Each row comes from the steps of one path. Every step used is in the known rows, and no mark comes twice. Write the path behind each row, first mark first.
Known rows
bezu/nulel/navele: [4.8 33.3 -12.6 -26.3 7.8 1.8 26.8 -35.3 8.7 -24.3 -2.0 -11.0 7.1 6.8 33.7 -7.9 7.7 -20.6 -21.6 -54.9 22.3]
bezu/vufu/navele/nulel: [5.6 33.8 15.4 -20.1 2.4 -1.7 -3.8 -47.3 24.6 -21.3 -4.6 -11.8 1.8 9.7 6.4 -6.7 1.9 17.5 -31.0 -26.0 24.8]
navele/nulel: [-1.8 -10.5 -7.8 -13.5 11.8 3.0 -9.3 -20.2 13.8 -16.3 -18.0 12.3 5.2 -0.3 -0.1 -16.7 14.0 -3.3 -16.5 -10.7 22.6]
zesa/nusi/nulel/bezu: [-6.8 36.2 -4.5 10.9 2.6 31.8 6.7 -18.8 -5.6 0.5 -12.6 49.0 -2.1 -6.0 25.9 -11.8 -2.2 16.9 -26.8 7.6 24.0]
nusi/nulel/bezu/vufu/pavi/fuguv: [16.8 79.4 -16.1 -24.3 5.2 22.7 8.8 -60.0 10.5 -3.3 5.3 41.5 -10.5 7.2 -6.4 -15.3 -8.5 3.4 -52.2 -11.1 25.5]
navele/nulel/nusi: [16.3 -26.8 -4.3 -4.1 11.3 12.1 -10.8 -56.6 4.5 -3.4 -24.7 7.7 -2.6 -3.0 3.5 -11.6 5.1 -2.9 -16.7 -14.1 35.2]
zesa/nusi: [2.7 7.3 14.0 22.3 10.7 16.3 -12.5 6.3 4.0 0.8 -1.9 3.0 -7.8 -3.0 12.9 -8.8 4.2 16.2 0.8 19.4 13.9]
vufu/pavi: [6.1 24.7 -1.2 -10.4 -11.0 -7.8 -7.3 -14.5 19.8 3.4 9.5 -14.4 -27.2 10.7 -2.3 -18.0 5.1 -0.9 -14.2 -7.7 15.6]
zesa/nusi/nulel: [-15.2 30.2 2.0 22.2 -7.4 14.4 -4.4 -10.5 -0.6 13.7 5.3 31.0 -3.9 -11.0 18.7 -19.0 14.6 9.0 -17.9 16.5 21.2]
navele/vufu/bezu/nulel/pavi: [30.7 50.2 -29.9 -27.9 14.0 14.1 4.3 -70.6 23.0 -16.8 15.6 21.4 -22.7 13.7 14.4 -38.9 -7.7 -6.6 -34.2 -55.7 19.0]
nusi/nulel/bezu/vufu: [2.9 68.8 -1.6 -5.1 -9.0 16.3 26.4 -35.5 -7.1 2.5 -1.8 43.7 18.5 12.9 14.1 19.1 -18.9 -0.5 -43.1 -19.4 1.5]
nulel/navele/vufu/pavi: [7.4 27.0 -11.4 -9.2 -1.7 -9.4 -10.4 -53.5 26.4 -27.9 -5.8 -7.7 -8.1 5.2 11.7 -20.9 4.7 -14.7 -29.9 -49.3 23.4]
zesa/nusi/nulel/pavi/fuguv: [9.5 23.0 -34.0 -6.8 24.7 32.3 1.2 -58.6 8.2 4.6 -0.7 50.0 -15.3 -21.5 17.8 -38.6 27.5 6.2 -29.2 -1.1 38.6]
pavi/fuguv: [9.4 -1.1 -11.6 -12.0 23.6 16.4 -6.5 -17.5 -1.9 -10.1 -2.3 17.5 -0.8 -12.7 -15.6 -13.6 0.8 4.8 -2.1 11.6 8.8]
bezu/nulel: [2.8 30.3 -6.7 -16.5 4.1 -0.2 12.6 -10.7 8.8 -5.3 15.5 -2.6 1.7 10.1 17.8 -9.6 -0.1 -12.9 -14.8 -22.4 8.4]
bezu/vufu/pavi: [15.6 61.3 8.6 -8.9 -13.3 -9.4 3.3 -27.5 21.1 5.4 15.7 -13.1 -12.2 25.3 -1.3 3.1 -6.7 -3.7 -30.9 -20.0 7.3]
nusi/nulel: [-17.4 24.0 -9.9 1.7 -17.2 0.0 7.2 -15.7 -3.5 14.1 6.3 28.5 3.3 -9.7 7.6 -11.6 10.9 -4.0 -19.5 -0.5 8.9]
pavi/nulel: [11.4 -3.6 -10.8 -5.2 23.9 18.4 19.2 -28.2 5.5 -6.9 -6.1 17.4 0.3 -0.8 19.4 -21.6 4.5 -21.5 -4.0 -12.5 26.0]
pavi/nulel/navele: [13.4 1.8 -15.4 -15.8 25.2 17.7 32.1 -50.6 6.4 -25.3 -21.0 6.2 6.4 -2.7 35.7 -19.2 12.3 -29.6 -13.3 -45.6 36.1]

Write each row's path
[15.6 25.8 -32.3 -29.8 12.0 4.1 24.1 -47.0 18.3 -0.8 10.8 7.9 -10.5 10.8 35.4 -19.3 15.7 -16.6 -25.0 -48.8 23.3]  bezu/nulel/pavi
[13.1 55.7 20.3 -15.0 -3.4 10.8 14.3 -36.6 7.8 -15.8 1.8 -8.8 -3.0 15.5 12.5 14.7 -25.8 31.5 -25.1 -23.0 7.0]  nulel/bezu/vufu/navele
[20.3 60.7 -1.7 -25.4 2.8 8.2 4.3 -50.4 26.8 -15.5 -11.3 13.0 -8.4 29.1 3.8 -5.4 -9.5 -1.3 -49.5 -32.1 26.6]  navele/nulel/bezu/vufu/pavi
[14.9 -16.7 9.0 -11.8 6.2 10.4 -13.4 -71.1 13.3 -9.4 -16.4 -14.7 -17.5 -5.9 9.7 -19.9 3.8 19.9 -18.2 -19.2 44.4]  vufu/navele/nulel/nusi
[16.8 24.2 -22.4 -21.2 22.1 7.6 -16.5 -66.5 21.7 -34.9 -8.6 9.0 -8.0 -7.3 -6.2 -32.3 5.3 -8.2 -30.6 -32.5 30.0]  nulel/navele/vufu/pavi/fuguv
[-8.1 29.9 -14.6 -7.4 -6.0 18.7 16.5 -25.2 -8.4 1.3 -11.2 47.1 2.8 -3.6 15.1 -5.8 -5.8 3.4 -27.7 -7.0 13.2]  nusi/nulel/bezu
[19.1 29.2 2.5 1.7 2.7 11.4 -24.1 -27.9 4.2 -18.9 6.0 18.2 -14.8 4.1 -24.8 -23.0 -27.7 12.6 -11.3 -8.6 -4.1]  navele/vufu/bezu
[40.3 30.4 0.9 -4.9 10.1 19.5 18.1 -83.7 14.8 9.1 -0.1 2.2 -17.3 18.1 20.3 -12.5 -8.8 -23.1 -31.5 -30.8 44.6]  bezu/vufu/pavi/nulel/nusi
[21.3 33.2 -2.9 -7.1 5.8 12.2 -12.2 -48.7 5.4 -33.9 -6.6 10.6 -11.2 2.7 -10.0 -23.5 -20.8 4.8 -18.8 -36.9 6.7]  nulel/navele/vufu/bezu
[18.1 22.8 -17.2 -23.6 16.4 11.4 26.3 -62.5 22.2 -22.2 -13.4 -4.8 -15.4 6.2 34.4 -34.6 16.5 -31.2 -24.3 -52.0 49.1]  vufu/pavi/nulel/navele
[2.1 4.8 -11.5 0.7 9.6 -2.0 -4.3 -42.6 7.6 -34.7 -15.1 7.0 22.0 -7.0 15.1 -3.4 -1.2 -15.3 -17.9 -46.0 9.4]  nulel/navele/vufu
[38.0 44.0 -40.0 -35.9 36.4 28.5 -4.3 -82.0 18.8 -25.2 10.9 37.7 -20.9 -0.3 -2.1 -48.3 -6.5 -2.0 -34.0 -40.4 25.5]  navele/vufu/bezu/nulel/pavi/fuguv
[18.0 28.3 -12.9 -32.2 10.8 3.8 8.1 -79.2 32.9 -15.9 -6.1 -2.0 -10.8 9.7 24.6 -17.6 18.5 11.9 -40.2 -52.1 37.2]  bezu/vufu/navele/nulel/pavi
[9.6 50.7 -9.7 -6.1 -7.4 12.8 -6.3 -61.3 2.9 -24.3 -2.0 31.6 -7.9 -4.2 -3.5 -30.7 -14.0 1.5 -33.0 -37.6 12.6]  nusi/nulel/navele/vufu/bezu
[16.9 49.5 5.4 -5.9 5.4 15.6 19.8 -22.3 -3.7 -8.7 -7.8 20.4 17.2 20.8 6.6 26.9 -26.9 3.9 -26.7 -18.8 -5.3]  nulel/bezu/vufu
[-1.7 20.7 -37.0 -13.3 -6.9 4.8 18.6 -51.5 7.3 16.6 3.1 33.8 -10.4 -7.0 26.0 -21.5 25.3 -10.4 -29.1 -29.9 22.9]  nusi/nulel/pavi
[12.1 -11.1 -33.8 -27.7 19.6 7.0 3.3 -55.4 23.3 -10.3 -18.9 18.8 -8.2 0.9 18.4 -26.9 28.5 -8.5 -25.4 -38.3 35.5]  navele/nulel/pavi
[-4.6 45.0 -18.7 -8.6 -14.5 -9.3 -5.5 -64.8 22.5 -18.4 0.1 11.7 -5.5 -1.3 17.0 -29.4 11.8 -16.6 -45.1 -50.1 30.8]  nusi/nulel/navele/vufu/pavi
